Each row was made from one small tree. Brackets hold a mark, then the marks that hang from it, in the order of their numbers. Every link used is in the known rows. Write each row's tree.
Known rows:
{z_129 {z_45 z_306 z_516}}: [  2   2  -6  -6  13   3   5  18   4   6 -15 -10   6  -8  -9   4  -6  22
  41   8  12  13   6]
{z_516 {z_45 z_157 z_306 z_771}}: [  6   7  -5  -6   1   9  21  21   3  -4 -25   1   7   6  -7  -4   5  18
  40   9  -2  19   8]
{z_771 {z_45 z_157}}: [-2  4 -6 -9  5 -6 14  5 -3 14  2 -3  4 -4 -9 10 13 21 34  6  7 17  2]
{z_924 {z_159 {z_129 {z_45 z_516 {z_771 z_494}}}}}: [-1 -2  2 15 33  8 10 10  6 19 -7 -1 27 -1 -8 16 11 20 41 14 20 15  9]
{z_924 z_159}: [  0  11  -4  -1  11  -8   9  22   2  10  -4 -17  10  -1  -6  11   8  24
  22   5  15  14   1]
{z_708 {z_516 z_45}}: [  0   5  -5  -9 -17   0  11  23   2   1  -8 -19   3  -3  -3   4   8  26
  26  15   9  16   6]
{z_924 {z_159 {z_129 z_45}}}: [ -3   1  -2   8  19  -4   6  17   8  23   4 -12  17   1  -6  13   5  17
  27   6  18  12   1]
{z_924 {z_159 {z_129 {z_45 z_157 z_306}} z_838}}: [  8   6   1  12  16   2  13  14  11  17 -18  -1  25   7  -9   3   7  24
  46  11   8  15   4]
{z_516 {z_45 z_771}}: [ -4   1  -5  -3   9   3  13  23   2   0 -18 -12   8   2  -4   5   6  18
  23   8   6  16   5]
{z_838 {z_159 {z_129 {z_45 z_306}}}}: [  5  -2   1   8  11  -3   9  13  10  16  -1 -10  19   4  -7   5  -4  12
  35   8  10  11   3]
{z_516 z_45}: [ -1   4  -7  -9  -3  -4  12  23   3   3 -12 -17   4  -1  -4   4   2  22
  21   8   9  14   4]
{z_157 {z_45 z_306 z_516 z_771}}: [  9   8  -4  -4  21  11  15  16  -2 -11 -24  -2  13  -1 -11   0   4  17
  54  12   6  14   8]
{z_159 z_838}: [  1   5  -4  -1   9  -9  11  17   2   5 -19 -18  12  -1  -6   6   5  28
  23   6   7  13   2]
{z_708 {z_516 {z_45 z_157 z_306 z_771}}}: [  8   7  -3  -6 -12  12  20  20   2  -7 -21  -1   5   5  -6  -5  11  22
  46  16  -2  19  10]
{z_129 {z_45 z_157 z_306 {z_771 z_494}}}: [-2  6 -1 -3 15  7 17  7  2 10  4  8 10  3 -8 -2  1 14 46  9  3 18  7]
{z_45 z_306 z_516 z_771}: [  8   1  -4  -3  18   8  13  19  -1  -7 -28  -6   8  -3  -9   5   4  23
  40   7   6  15   9]
{z_306 {z_45 z_157 z_516 {z_771 z_494}}}: [  4  12  -4  -4  13   9  19   9  -4  -8 -29   9  17   8  -8   5   6  26
  48  11   6  14  11]
{z_129 {z_45 z_157 z_516 {z_771 z_494}}}: [-3  5 -3 -2 22  8 14  5  0 11 -7  5 14 -1 -7  5  5 16 45 12 10 18  8]
{z_708 z_516}: [  2   7  -4  -8  -9  -6  10  17  -1   4   0 -18   2  -5  -4   6   8  25
  25   9  10  14   3]
{z_129 {z_45 z_157 z_516 z_771}}: [ -3   3  -6  -2  24   7   9  12   0   7 -18   1  10   0  -7   6   4  13
  42   9   9  15   5]
{z_159 {z_129 z_45} z_838}: [ -2  -4  -2   8  18  -7   8  13   8  18 -10 -14  19   1  -6   7   2  21
  28   7  10  11   2]
{z_157 {z_45 z_306 z_771}}: [  3   8  -4  -4  18   6  17  16   0  -6  -9  -3  10   3 -10  -3   2  12
  47   8   1  14   4]
{z_771 z_494}: [ -1   7  -3  -8   3  -7  15  10   0  11   7 -12   8  -3  -6   6   4  24
  23   6  11  15   5]
{z_771 {z_45 z_306} z_494}: [  1   0  -1  -8   4  -3  15   4   0  13   9  -3   7 -10 -11   8   9  27
  38   9   8  19   8]
{z_992 {z_708 {z_516 z_45}}}: [  3   2  -4  -9 -15   0   9  25   0   0  -1 -17   1  -2  -3   1  12  18
  29  17  10  13   6]

Write each row's tree:
[  8  10  -2  -4  18  13  19   9  -2  -8 -15   3  17  -2 -12   0   5  19
  56  16   7  17  12] : {z_157 {z_45 z_306 z_516 {z_771 z_494}}}
[  2   7  -4  -5  -9   8  18  19   0  -2 -16  -5   6   5  -4   0  15  21
  36  15   2  19   7] : {z_708 {z_516 {z_45 z_157 z_771}}}
[ 2 -5  6 14 21  3 15  6  8 17  2  1 26  7 -8  5  2 10 41 13  8 15  7] : {z_838 {z_159 {z_129 {z_45 z_306 {z_771 z_494}}}}}
[ 12   7  -5  -5  13  10  18  15  -2  -8 -30   2   8   1 -10   1   7  21
  48   6   3  17   9] : {z_45 z_157 z_306 z_516 z_771}
[  1   4  -5  -2  19   5  10  20  -2 -10 -39  -5  12   4  -8   8   3  24
  38   8   8  10   8] : {z_306 {z_45 z_516 z_771}}
[  6   9  -3  -6  -1  11  25  13   2  -2 -13   6  11   6  -8  -4   7  21
  45  12   0  21  11] : {z_516 {z_45 z_157 z_306 {z_771 z_494}}}
[  3  10  -1  -4  16   7  21   9   0  -3   2   2  14   2 -10  -3   4  15
  49  11   3  17   7] : {z_157 {z_45 z_306 {z_771 z_494}}}
[  2   1  -4  -4   5   7  16  24   4  -5 -23  -8   7   3  -7   0   3  20
  33   9   1  17   8] : {z_516 {z_45 z_306 z_771}}
[ -3   7  -2  -2  15   1  16  12  -1  -2 -14  -2  13   7  -6   5   4  23
  33   8   6  12   7] : {z_306 {z_45 {z_771 z_494}}}
[ 10   4  -3 -10   4   5  19   0  -2   8  -9   7  10  -9 -13   7  13  29
  54  13   8  21  12] : {z_771 {z_45 z_157 z_306 z_516} z_494}
[  7  -6   2  14  26   8   9  13   8   8 -23  -4  24   4  -9   8   2  12
  46  12  10  13   8] : {z_838 {z_159 {z_129 {z_45 z_306 z_516 z_771}}}}
[ 11  10  -2  -5  11  11  22   8  -3  -4 -20   8  13   1 -10   1   8  24
  50  11   4  19  12] : {z_45 z_157 z_306 z_516 {z_771 z_494}}
[  5   7  -6  -4  16   5  16  13  -4  -3 -26  -1  10   1  -8   6  10  19
  38   7   6  16   6] : {z_45 z_157 z_516 z_771}
[  7  14  -8 -10   3   2  14  15  -2  -8 -35  -2  10   6  -8   5   1  26
  42   7   8  11   7] : {z_306 {z_45 z_157 z_516}}
[  0  11  -6  -4  12   2  17  15  -2  -5 -24   2   9  13  -6   2   5  19
  37   4   1  12   4] : {z_306 {z_45 z_157 z_771}}
[  8  -5  -1   7  18   4   8  15   8   8 -30  -9  20  -3 -10   6   0  27
  44  11  10  12   8] : {z_159 {z_129 {z_45 z_306 z_516}} z_838}
[  2   3  -2  -2  18   4  15  11  -2   2 -14  -5  13  -4  -8   9   9  23
  34  10  12  16   9] : {z_45 z_516 {z_771 z_494}}
[  7   9   0  -6 -15  14  24  13   1  -3 -10   4   9   4  -7  -5  12  26
  50  19   0  22  13] : {z_708 {z_516 {z_45 z_157 z_306 {z_771 z_494}}}}
[  5   5  -2 -10   0   0  20   0  -1  13   7   6   8  -5 -12   4  12  25
  45  10   5  21   8] : {z_771 {z_45 z_157 z_306} z_494}
[ 0 -1  1 12 21  0 13  7  6 17 -4  1 23 12 -5  7  6  4 35  9  7 14  1] : {z_838 {z_159 {z_129 {z_45 z_157 z_771}}}}
[  5   8  -3  -4  14   7  20   6  -4   2 -15   4  14   0  -8   6  11  23
  42  11   8  19   9] : {z_45 z_157 z_516 {z_771 z_494}}
[-6 -1 -3  0 22  3  8 18  4  7 -4 -5  6  0 -7  1 -3 13 37  5  5 14  3] : {z_129 {z_45 z_306 z_771}}
[  2  -8   1  14  27   4  11  15   8  10 -21  -5  20   5  -8   3   3  18
  40   8   3  12   6] : {z_159 {z_129 {z_45 z_306 z_771}} z_838}
[ 11   4  -3  -6 -10  13  17  23   0  -8 -13   2   4   6  -6  -7  16  14
  49  17  -1  17  10] : {z_992 {z_708 {z_516 {z_45 z_157 z_306 z_771}}}}
[-3 10 -2 -3 18  2 19  8 -2  2  6 -2 15  2 -7  2  6 13 40 12  8 16  5] : {z_157 {z_45 {z_771 z_494}}}
[ -1  -2   0   9  13  -8   7  11   8  21   3 -14  20   4  -5  10  -1  10
  25   9  14  11   0] : {z_838 {z_159 {z_129 z_45}}}
[ 3  4 -1 -2 12  3 18 12  0  1 -4 -3 10 -1 -8  2  5 21 36  7  4 17  8] : {z_45 z_306 {z_771 z_494}}
